Each row was made from one walk, in order. Every step used is in the known rows, and no mark comes twice. Write each row's walk.
Known rows
pomife-tikapeb-fina: -172  -21  458  -202  60  235  -193  -33  -175  132  -333  -646  200  -400  153  155  -232  243  -58  -412
belo-mide: -329  -71  367  -77  -160  159  -137  -156  -121  5  -217  -303  330  -350  216  -174  -331  -148  -321  -369
belo-tikapeb-pomife: -298  113  280  44  -74  359  -112  -161  -81  -57  -238  -376  462  -218  278  -31  -130  38  -107  -562
tikapeb-fina-mide-belo: -56  -335  343  99  -22  126  -187  96  -212  200  -77  -316  285  -461  214  328  -209  71  -97  -323
tikapeb-fina-mide-ladu: 49  -210  338  98  -46  48  -116  44  -389  112  -195  -452  262  -500  193  345  -170  179  -86  -130
pomife-mide-fina-tikapeb: -145  -264  415  -253  23  -47  -108  323  -297  -40  -332  -515  -45  -346  246  149  -101  260  -81  -275
fina-tikapeb: -303  -165  436  -104  -59  43  -211  21  -132  -38  -135  -135  52  -347  146  82  -82  307  -298  -422
tikapeb-fina: -162  -42  372  107  40  276  -156  -102  -143  129  -238  -503  324  -356  157  111  -242  105  -216  -356
belo-tikapeb: -436  60  278  -101  -79  214  -225  -85  2  -9  -253  -324  310  -287  110  41  -192  19  -304  -398
ladu-tikapeb-pomife-mide-belo: -31  -38  349  -228  225  234  -106  14  127  7  -87  -450  290  -41  462  113  44  -85  250  -426
mide-belo: -252  -99  400  -60  75  130  -291  -74  82  155  -52  -206  123  -172  185  -50  -5  -94  -135  -362
belo-tikapeb-fina-mide-ladu: -115  -121  196  3  -152  98  -121  59  -342  89  -278  -538  417  -534  160  508  -234  200  -88  -149
ladu-mide: -200  -159  471  -71  40  174  -111  63  11  -81  30  -209  100  -100  229  -198  -204  -124  -218  -423
ladu-mide-belo-tikapeb-pomife: -207  -71  312  -81  -29  337  -55  32  105  -25  73  -312  370  22  398  -34  -82  -190  140  -585
ladu-mide-belo: -180  -214  456  -128  72  141  -174  85  133  57  149  -169  66  -21  260  -120  -78  -219  -57  -404
tikapeb-pomife: -134  25  418  142  23  311  -113  -166  -122  -37  -160  -291  309  -188  321  -201  -54  23  -102  -546
fina-mide-belo: -170  -326  393  -18  -33  4  -258  97  -118  92  -12  -55  112  -361  214  89  -89  -27  -182  -352
mide-ladu: -141  23  396  -55  39  55  -218  -119  -99  62  -175  -339  111  -215  167  -35  32  13  -123  -165
pomife-tikapeb-fina-mide: -95  -247  450  -155  -38  115  -153  146  -365  77  -291  -493  190  -590  174  292  -323  313  -106  -408
belo-mide-fina-tikapeb-pomife: -134  -178  357  -54  -213  142  95  136  -331  -190  -223  -440  195  -240  398  -101  -120  180  -22  -518

Which walk is each row?
-102  -203  453  -82  84  133  -18  313  -32  -178  -19  -379  -78  19  241  -255  -99  -109  -110  -382 -> ladu-mide-fina
-277  44  262  -16  -41  328  -167  -129  39  79  -130  -344  431  -137  325  41  -3  -58  64  -537 -> mide-belo-tikapeb-pomife
92  -76  336  -34  51  84  -28  91  -127  -220  -9  -239  181  -158  374  142  117  153  110  -319 -> fina-mide-ladu-tikapeb-pomife
-48  31  368  -164  180  265  -54  -13  5  -125  -196  -487  330  -126  423  43  -78  7  81  -448 -> ladu-tikapeb-pomife-mide
50  -186  424  -213  -18  0  -145  123  -420  117  -290  -596  142  -547  195  382  -163  322  66  -188 -> pomife-tikapeb-fina-mide-ladu
-144  -317  468  -185  -14  10  -9  435  -118  -230  13  -281  -188  -72  237  -48  -59  186  -109  -412 -> ladu-mide-fina-tikapeb
-68  -140  411  23  -29  143  10  202  -262  -176  -169  -363  29  -153  334  -54  84  337  3  -534 -> mide-fina-tikapeb-pomife
45  -13  349  -188  220  225  45  232  -34  -219  -248  -653  146  -7  441  -17  26  22  187  -395 -> ladu-tikapeb-pomife-mide-fina
-70  -226  415  -168  5  115  -139  27  -197  131  -156  -363  248  -327  455  199  -13  169  171  -462 -> fina-tikapeb-pomife-mide-belo
-73  -198  307  -9  63  158  -86  180  -91  -110  -81  -340  256  -363  189  375  -225  214  -174  -346 -> ladu-tikapeb-fina-mide
-168  -104  437  36  -68  191  -99  -46  -211  -88  -122  -188  204  -280  326  11  -20  326  -106  -579 -> fina-tikapeb-pomife
2  -266  470  -44  -21  154  113  364  -207  -278  26  -335  -32  -4  415  -120  11  202  84  -586 -> ladu-mide-fina-tikapeb-pomife
-130  2  256  -115  5  274  -6  139  -243  -68  -448  -744  367  -223  377  31  -136  -14  106  -420 -> belo-tikapeb-pomife-mide-fina
39  -91  398  -15  112  224  -5  126  -291  -39  -358  -660  213  -186  426  -139  -70  -18  118  -402 -> tikapeb-pomife-mide-fina
-57  -37  421  -3  64  261  -101  -120  -246  44  -312  -493  385  -313  412  -80  -184  -33  7  -445 -> tikapeb-pomife-mide
-39  -127  325  -173  59  -63  -145  160  -50  -173  -14  -184  32  -223  207  231  48  136  -90  -166 -> fina-mide-ladu-tikapeb
46  23  292  -253  208  134  -89  27  -56  88  -283  -796  295  -255  276  443  -103  105  160  -37 -> pomife-mide-ladu-tikapeb-fina
-23  79  290  -115  173  175  -91  -27  61  -7  -134  -596  218  -137  181  316  26  159  53  -140 -> mide-ladu-tikapeb-fina
-237  -112  353  -95  -116  117  -42  90  -163  -86  -273  -477  157  -226  231  -232  -226  -134  -216  -321 -> belo-mide-fina
-251  -172  223  58  -164  200  -135  81  -305  41  -283  -437  471  -575  135  423  -388  181  -266  -369 -> belo-tikapeb-fina-mide
-87  -270  361  162  -54  151  -130  70  -340  68  -191  -351  317  -542  180  251  -325  166  -258  -354 -> tikapeb-fina-mide
